In the rows, zero is written as 128.
Known rows, with every way that one mark hangs from another
K_13{K_161 K_233}: [ 66 115 122 145 149 150 108 109 167 121 107 112 138 138 128 118 101 113
 153 161 133 150 136 107 149 154 121 134 135 129 127 119 114 142 143 105
  69 128 132 104 130 129 145 123 106 101 111 162 139 157 143 151 159 151
 116  89 115 125 137  89 164 138 147 157 141 154  74 118]
K_161{K_233{K_13{K_556{K_450 K_776}}}}: [192 134 142 100 103 112 145 140 119 113  76 134 135 118 132 135 151 160
 154 105 102 137 128 130  88 109 161 133  98 114 147 123 144  87 100 123
 183 119 128 131 154 114 136 141 106 171 146 115 141 117 126 128 104  89
 126 152 139 140 148 155 102 151 109 142  90 113 105 130]
K_233{K_13{K_424 K_556{K_776{K_450}}}}: [202 145 115  99 109 119 119 129 127 114 150 126 123 120 120 128 168 119
  79 113  85 135 123 148 149 101 188 102 109 127 147 118 111 135 101 147
 137 155 143 108 130 110 131 126 117 144 125 122 124 114 127 129 113  99
 138 169 129 117 118 145 141 122 135 100 110 138 148  99]
K_233{K_13{K_161 K_424 K_556}}: [102 109 116 118 102 136  78 130 145 156 117 116 149 132 112 104 158 111
  70 128  90 145 138 159 186 114 154 125 114 122 177 131  84 144 132 145
  43 154 139  76 138  90 122 103  80 137  98 141 154 132 135 129 122 129
 119 137 103 105 126 151 182 138 158 116 128 142 122 118]
K_776{K_424{K_120 K_556} K_450}: [144 144 111 115 181 141 116 109 113 103 207 127  59 132 166 138  72 144
 144 174 153 123 180 106  71  88  79 140 166 121  69 190 124 124 149 111
 106 141  95 151  88 203 116 129 165 106 176 146 117 160 111 135 161 159
 129 114 146 115 130  61 126  86  89  87 148  97 199 100]
K_424{K_556{K_450}}: [124 134 135 129 113 121 139 117 119 147 132 155 101 135 150 132 103 150
 119 137 137 124 151 124 115  98 102 136 144 136  73 135 133 117 134 107
 141 114 108 147 120 195 145 142 144 126 121 113 128 103 115 133 140 131
 129 113 123 143 148 110 129 131 118 127 126  91 116 140]
K_161{K_233{K_13{K_424{K_120} K_556{K_776}}}}: [186 117 144 141 124 125 124 142 123 110 115 143 120 117 107 120 153 148
 125 141  97 128 148 146 105 121 163 137  93 114 157 122 121 128 131 143
 134 111 162 112 144  68 106 116 131 146 116 131 163 116 134 102 108 132
 123 145 120 117 143 171 119 139 110 138  95 120 160 136]
K_120{K_776{K_424 K_556}}: [101 135 113 140 203  99 113 120 125 110 160 133 117 104 157 136 116 139
 168  66 199  94 176  93  89 187  73 189 201 135 150 149 113 122 131  96
 166 164  95 185 129 159 124 125 193 108 187 145 122 134 144 166 127 156
 121 169 157 100 119 136 105 113 120  93 155 111 139 137]
K_776{K_424 K_556}: [ 91 111 121 119 178 120  60 130 135 124 177 149 108 112 149 134 120 176
 134  82 153 120 165  90  93 162  54 162 194 113 136 162 118 117 135  74
 119 191  96 178 119 184 132 126 189 138 186 163 107 144 127 157 145 132
 118 163 134 102 113  85 115 127 129  73 138 108 136 147]
K_120{K_776{K_424{K_556{K_13}} K_450}}: [139 159 105 109 187  99 165 126 101 110 178  97 105 136 174 133  90 104
 165 115 191  99 168  92  63 114 108 146 162 133  98 173 133 110 124 115
 197 138  84 167 118 143 110 132 145 112 178 115 119 143 135 142 133 130
 135 163 164 110 130 133  97  69 102 102 172 103 155 109]
K_233{K_13{K_161 K_424 K_556{K_450 K_776}}}: [161 134 124  96  82 130 132 140 109 135  91 127 179 140 129 131 159  88
 107 123  93 155  93 170 195  93 181  97  63 109 170 101 127 141  87 192
 128 126 159 104 128 119 153 130  73 147  93 101 135 127 116 108  98  92
 138 123 118 147 117 166 159 129 142 127 110 165 115 113]
K_556{K_13 K_776}: [136 138 145 104  95 111 163 133 100 187 114 125 125 121 110 147 121 150
 185  95 146 101  68 114 122 149 152 122 135 143 112 111 179 106 137 119
 208 127  94 164 139 146 140 155 141 156 161  94 113  96 120 104 124 113
 130 143 121 165 116 159  84 113 129 111 162 138 102 150]
K_776{K_556}: [ 80 111 133 123 146 127  98 107 159 142 141 164  91 102 126 111 144 184
 106  98 131  99 153 108 106 170  79 156 206 139 118 124 126 114 126  80
 118 179  85 153 134 178 136 131 178 127 155 149 104 108 127 148 151 147
 119 167 135 107 119  97 104 152 136 106 115 106 114 143]
K_120{K_776}: [102 130 108 149 147 109 153 126 143 155 122 100  89 100 116 146 120 137
 153 108 182  83 158 106 103 176 122 184 197 167 143 117 123 123 156 109
 158 133  99 156 149 105 115 130 166  93 152 111 138  90 162 171 134 165
 116 152 154 124 133 165  97 118 128 124 148 128 113 130]
K_556{K_13 K_450 K_776{K_424}}: [161 158 135  92  94 110 166 161  61 160 121 122 171 148 142 176  98 128
 211  97 155 128  61 112 119 117 125 109 102 110 121 136 183 103 118 150
 242 114 115 191 112 180 161 165 134 172 182  77  92 126  99 103  99  62
 138 129 137 182 107 135  78  92 116  94 168 126 122 154]
K_556{K_13}: [ 82 114 122 128 105 118 131 147 122 201 117 117 107 118 103 123 114 155
 131 103 141 110 102 117 114 148 121 130 171 141 111 138 143 116 156  90
 145 134  78 140 142 132 126 146 135 147 153 117 110 100 122 118 139 124
 116 146 114 144 121 135  86 121 150 118 156 120 101 162]
K_161{K_233{K_13}}: [133 103 127 127 139 126 101 147 154 149  83 107  67 104 114 123 119 183
 135 114 122 112 156 109  74 142 132 163 151 126 137 154 109  91 147  72
 144 144  89 123 162  90 126 128 145 151 162 137 143 109 140 138 127 121
 106 159 132 108 150 151  96 154 124 141 117 100  93 142]
K_556{K_450 K_776{K_424}}: [180 153 128 109 105 115 140 145  81 131 135 120 139 128 146 182 106 143
 204  92 157 132  96 115 119 121 109 133 127 117 130 131 167 117 127 135
 206 124 134 191 113 197 160 153 168 146 181  94 109 127 121 137 107  81
 133 118 143 172 109 116  98 104 115  89 143 131 126 142]
K_13{K_161 K_233 K_424{K_120} K_556}: [ 86 116 128 175 134 163  95 113 151  77 138 137 180 151 124 106 137  79
 103 191 102 167 142 156 191 127 132 104  99 118 151 109  88 188 142 166
   4  88 209  71  97  74  97 103  78  91  53 169 169 178 137 120 147 175
 135  73  95 117 130 101 204 144 151 170 121 156 140 117]
K_120{K_776{K_450 K_556{K_13}}}: [115 151 109 101 178  95 182 101 140 112 143 124  95 108 138 116 154 124
 120  94 158  83 127  95  71 161 111 135 190 155 110 141 150  95  96  99
 198 157  58 155 143 135 121 148 160 113 177 129  74 117 124 144 139 131
 138 170 176 110 116 124  61 110 122 129 137 118 129 107]
K_13{K_161}: [ 68 107 112 125 119 142 105 116 153 156 110  98 100 115 114 131 119 148
 149 126 138 127 136 125 144 159 109 137 157 147 137 122 134 130 151 115
  79 149 101 125 138 146 142 125 123 115 131 142 130 140 140 155 154 148
 114 111 124 124 121 123 139 137 141 129 148 137  88 134]
K_556{K_776}: [142 130 136 123 113 119 145 118 122 162 127 122 101 102 110 150 122 178
 180  99 151  98 110 111 122 163 133 149 159 154 124  96 152 125 143 112
 176 140 115 168 140 153 149 139 165 131 157 110 123 102 137 138 134 128
 129 146 133 149 116 141 107 127 124 101 126 132 106 138]
K_233{K_13{K_161 K_556{K_450}}}: [116 130 109  89  94 128 121 129 134 155  75 119 148 137 125 119 154 125
 112 124  93 147 115 145 161 103 154 117 123 115 150 137 117 108 111 150
  66 133 110  95 126 148 154 145  56 148 129 123 130 130 125 147 118 117
 118 121 126 140 142 134 148 137 151 139 128 120  89 116]
K_161{K_233{K_13{K_424}}}: [137 100 135 146 125 131  86 166 152 148 107 109  96 105 102 118 133 152
 104 117 110 124 156 130  96 132 133 159 112 119 149 145 103 115 141  91
 144 139 126 107 163  60 119 106 149 146 132 132 143 110 131 122 118 108
 104 160 124  97 139 166 117 152 124 134 103 108 116 148]

Rows
[ 80 109 120 164 130 155  85 117 166  75 145 129 188 152 133 108 145  81
  96 154 111 183 153 157 199 127 134 101  95 116 168  98  93 182 119 150
  29 116 211  72 125  79 106 100  79 102  62 169 169 175 143 139 147 143
 135  92  93 104 122 111 208 142 162 154 116 168 101 121]	K_13{K_161 K_233 K_424 K_556}
[115 146 131 142 158 118 184 105 122 134 114 150  95 102 125 139 119 138
 133 141 161  82 129 112  92 171  93 158 179 147 106 135 144 114 134 130
 133 107  86 159 113 157 126 146 168  92 160 120 105  93 134 144 123 176
 125 111 166 149 136 126  85 132 103 158 133 105 150 125]	K_424{K_120{K_776{K_556{K_450}}}}
[156 134 132 132 145 123 125 131  93 135 155 117 104 117 135 168  93 162
 204 130 168 111 126 102 109 156 110 155 150 133 122 134 147 135 166 134
 156 139 122 183 105 177 133 139 175 131 179 119 131 129 131 129 128 149
 125 135 136 154 120 123 105 104 101  80 152 123 167 136]	K_556{K_776{K_424{K_120}}}
[102 107 124 129 115 144  91 142 143 185 113 100  97 130  94 112 122 127
  89 165 105 121 123 148 169 139 138 138 104 121 140 141  95 148 163 146
  53 137 103  84 123  94 132 110 105 117 113 126 134 120 122 112 125 153
 114 110 112 121 134 144 159 135 132 115 133 138 148 123]	K_233{K_13{K_161 K_424{K_120}}}
[ 97 103 111 117 116 135  77 139 154 185 107  95 112 125 108 117 132 124
  90 125 108 128 129 150 177 126 140 134 114 124 156 135  99 136 143 128
  79 162 108  86 144  95 138 106 110 129 112 125 135 117 128 129 127 116
 110 134 112 107 133 155 160 136 154 105 131 144 117 128]	K_233{K_13{K_161 K_424}}
[ 96  89 116 151 123 156  81 138 161  75 119 121 165 121 131 108 149 115
 112 136 105 165 164 160 154 127 114 115  91 135 186  92 116 153 121 140
  61 123 194  96 155  65  90  95 101 135  70 161 177 165 142 134 141 136
 130 125 108 103 122 162 163 149 145 153 106 148 125 138]	K_13{K_161{K_233} K_424 K_556}
[170 139  99 133 134 121 153 126 134 125 155 115  98 121 108 116 148 107
  71 149 111 111 147 147 128 108 174 135 147 141 136 147  90 134 133 153
 102 125 126  97 116  70  91 117 121 109 126 128 140 106 140 133 115 149
 128 145 139 111 134 155 137 115 126 127 120 126 177  97]	K_233{K_13{K_424{K_120{K_776{K_450}}} K_556}}
[107 109 117 127 108 142 131 127 137  90  82 125 162 133 144 125 145 126
 153 141 115 169 138 142 125 115 116 112 104 130 157 108 157 115 105 138
  93  97 151 113 143 132 129 129  76 147 111 144 150 170 131 141 136 127
 130 101 131 138 133 131 134 155 139 177 105 131  91 134]	K_13{K_161{K_233} K_556{K_450}}
[ 82 124 136 111 107 135 128 143 117 149 114 153 179 140 130 106 151 109
  83 112 109 136  77 145 165 127  92  84 103 114 131 117 154 121  89 142
 136 133 116 129 122 151 147 136 118 147 112 123  74 131  96 107 119  93
 140 111 126 142 100 117 116 143 153 141 124 135 131 148]	K_776{K_556{K_13{K_161 K_424} K_450}}
[ 98 142 151 121 124 121 154 124 133 139 122 173 159 146 132 115 139 134
 104 115 115 136  91 101 113 136 100 104 143 109  96 144 149  98 104 101
 159 125 100 140 116 168 161 160 122 146 143 133  76 128 103 112 129  99
 135 114 128 144 124  79  97 145 137 153 129 114  88 140]	K_776{K_556{K_13{K_233} K_450}}
[192 151 149 164  91 145 178 121 109  73 142 163 195 153 125 139 139  83
 119 166 107 159  87 152 167 104 157  99  74 113 124  98 132 170 117 187
 116  66 230 117  91 117 115 132 106 110  76 127 139 136 124 104 103 129
 150  71 113 169 125 109 159 132 117 160 108 150 159 117]	K_13{K_233 K_424{K_120} K_556{K_450 K_776}}
[153 119 126 120 114 120 119 145 138 123  79 127 117 119 130 123 142 154
 129 119  95 139 142 132  82 104 143 134 124 119 146 140 121  85 114 103
 127 124 122 119 146 104 128 131 106 155 146 134 145 122 129 136 117 103
 114 142 134 120 155 142 107 162 119 156 100  99  94 136]	K_161{K_233{K_13{K_556{K_450}}}}
[ 74 124 131 166 145 136 171 141 122 128 114 101 176 158 102 117 101  58
 145 168 148 128 103 129 161 149 145 120  87 128 127 124 123 157 160 163
 113  79 140  93 126  55 102 126  92  91  91 124 139 142 138  99 126 157
 133  77 109 129 126 145 151 111 137 170 163 156 126 128]	K_556{K_13{K_161 K_233 K_424{K_120{K_776}}}}
[150 136 122 161 161 136 164 105 121 108 183 126  76 120 139 126 110 104
  97 169 157  95 167 126 107 115 118 142 139 154  80 135 114 155 146 141
 130 103 136 128 115 106  86 113 169  74 105 117 137 115 140 124 134 171
 137 116 146 110 135 130 139 100 100 130 130 116 208 103]	K_13{K_424{K_120{K_776{K_450}} K_556}}
[ 54 114 148 131 152 141 107 122 149 115 135 163 190 151 123  89 136 106
  93 124 119 139 110 123 161 149 111 108  97 112 130 125 121 139 118 114
 109 150 135 102 127 108 138 118 111 129  95 159 101 155 112  98 136 124
 137 117 104  98 110  99 149 148 155 144 132 149 107 138]	K_776{K_556{K_13{K_161 K_233 K_424}}}
[181 140 140 131 123 128 139 103 118 107 182 136 101 124 143 131 126 123
 109 124 134 126 142 134 127 100 127 109 113 142  90 109 135 152 110 124
 177 134 149 139 128 135 128 111 169 114  97 112 124 122 133 119 137 118
 143 132 131 120 117 120 147 109 115 100 106 132 172 112]	K_13{K_424{K_556{K_776{K_450}}}}
[ 74 118 123 144 139 147 103 102 164  84 121 128 168 151 140 108 128 112
 139 158 119 170 150 127 160 135 129 117 136 123 151 117 102 151 123 130
  32 116 167  91 124 125 123 124  62 117  89 174 158 177 143 151 161 157
 128  92 109 119 140  82 185 142 154 163 126 154  71 113]	K_13{K_161 K_233 K_556}
[125 119 136 155  94 126 114 133 116 134 153 154 127 133 129 127 118 115
  74 132 127 130 140 150 144  91  96 121 116 129  97 128 122 148 123 131
 151 113 157 127 128 137 122 118 153 115  91 111 128 104 118 120 126 117
 131 117 116 135 127 126 152 130 125 126 116 112 153 148]	K_13{K_424{K_556{K_450}}}
[165 111 149 139 131 130 120 153 119 130 100 145  97 135 125 120 110 139
  97 171 107 126 153 140  87  91 125 141  90 103 101 160 113 109 137 115
 135  98 126 109 137  87 122 123 133 137 115 120 147 111 117  93 107 122
 120 114 121 125 166 138 124 146  90 155 100  87 160 141]	K_161{K_233{K_13{K_424{K_120 K_556{K_450}}}}}
[161 163 141 104 131 125 190 112 120 108 143 118 131 141 123 146 113 122
 176 139 129 129  69  91 109 121 166  89 119 130  81 127 167 107 104 111
 214 113 103 145 130 143 153 158 122 142 155 117  89 130 118 119 139  86
 145 126 140 146 114  86  89 105 125 127 138 148 104 110]	K_556{K_13{K_233} K_776{K_450}}
[176 152 164 126 112 125 196  94  84 127 123 169 104 139 143 147  94 143
 156 169 147 110 115 127 112 106 122 127 118 127  53 128 171 128 139 161
 159  82 123 157  90 203 149 156 152 120 126  89 129 103 109  94 124 157
 138  90 133 176 152 110 116 119  87 136 123 103 163 122]	K_424{K_120 K_556{K_450 K_776}}
[194 141 131 110  70 111 137 143 109 141 114 133 164 130 119 135 158 111
  93 105  90 138  87 163 162  96 175 109  90 116 153 112 116 135  96 168
 160 128 158 121 128 117 138 132 107 145 110  95 133  99 121 112  92  85
 131 140 119 141 125 167 137 129 131 110 110 137 137 126]	K_233{K_13{K_424 K_556{K_450 K_776}}}
[151 136 108 112 111 148 132  92 135  78 159 118 156 129 138 129 169  95
 125 130 103 158 116 161 183 110 161  77  88 141 156  74 153 162  84 169
 108 128 181 113 130 128 121 107 106 126  85 129 129 167 141 140 139 117
 157 126 130 123  90 133 157 117 143 118 110 178 150  96]	K_13{K_161 K_424 K_556{K_776{K_450}}}
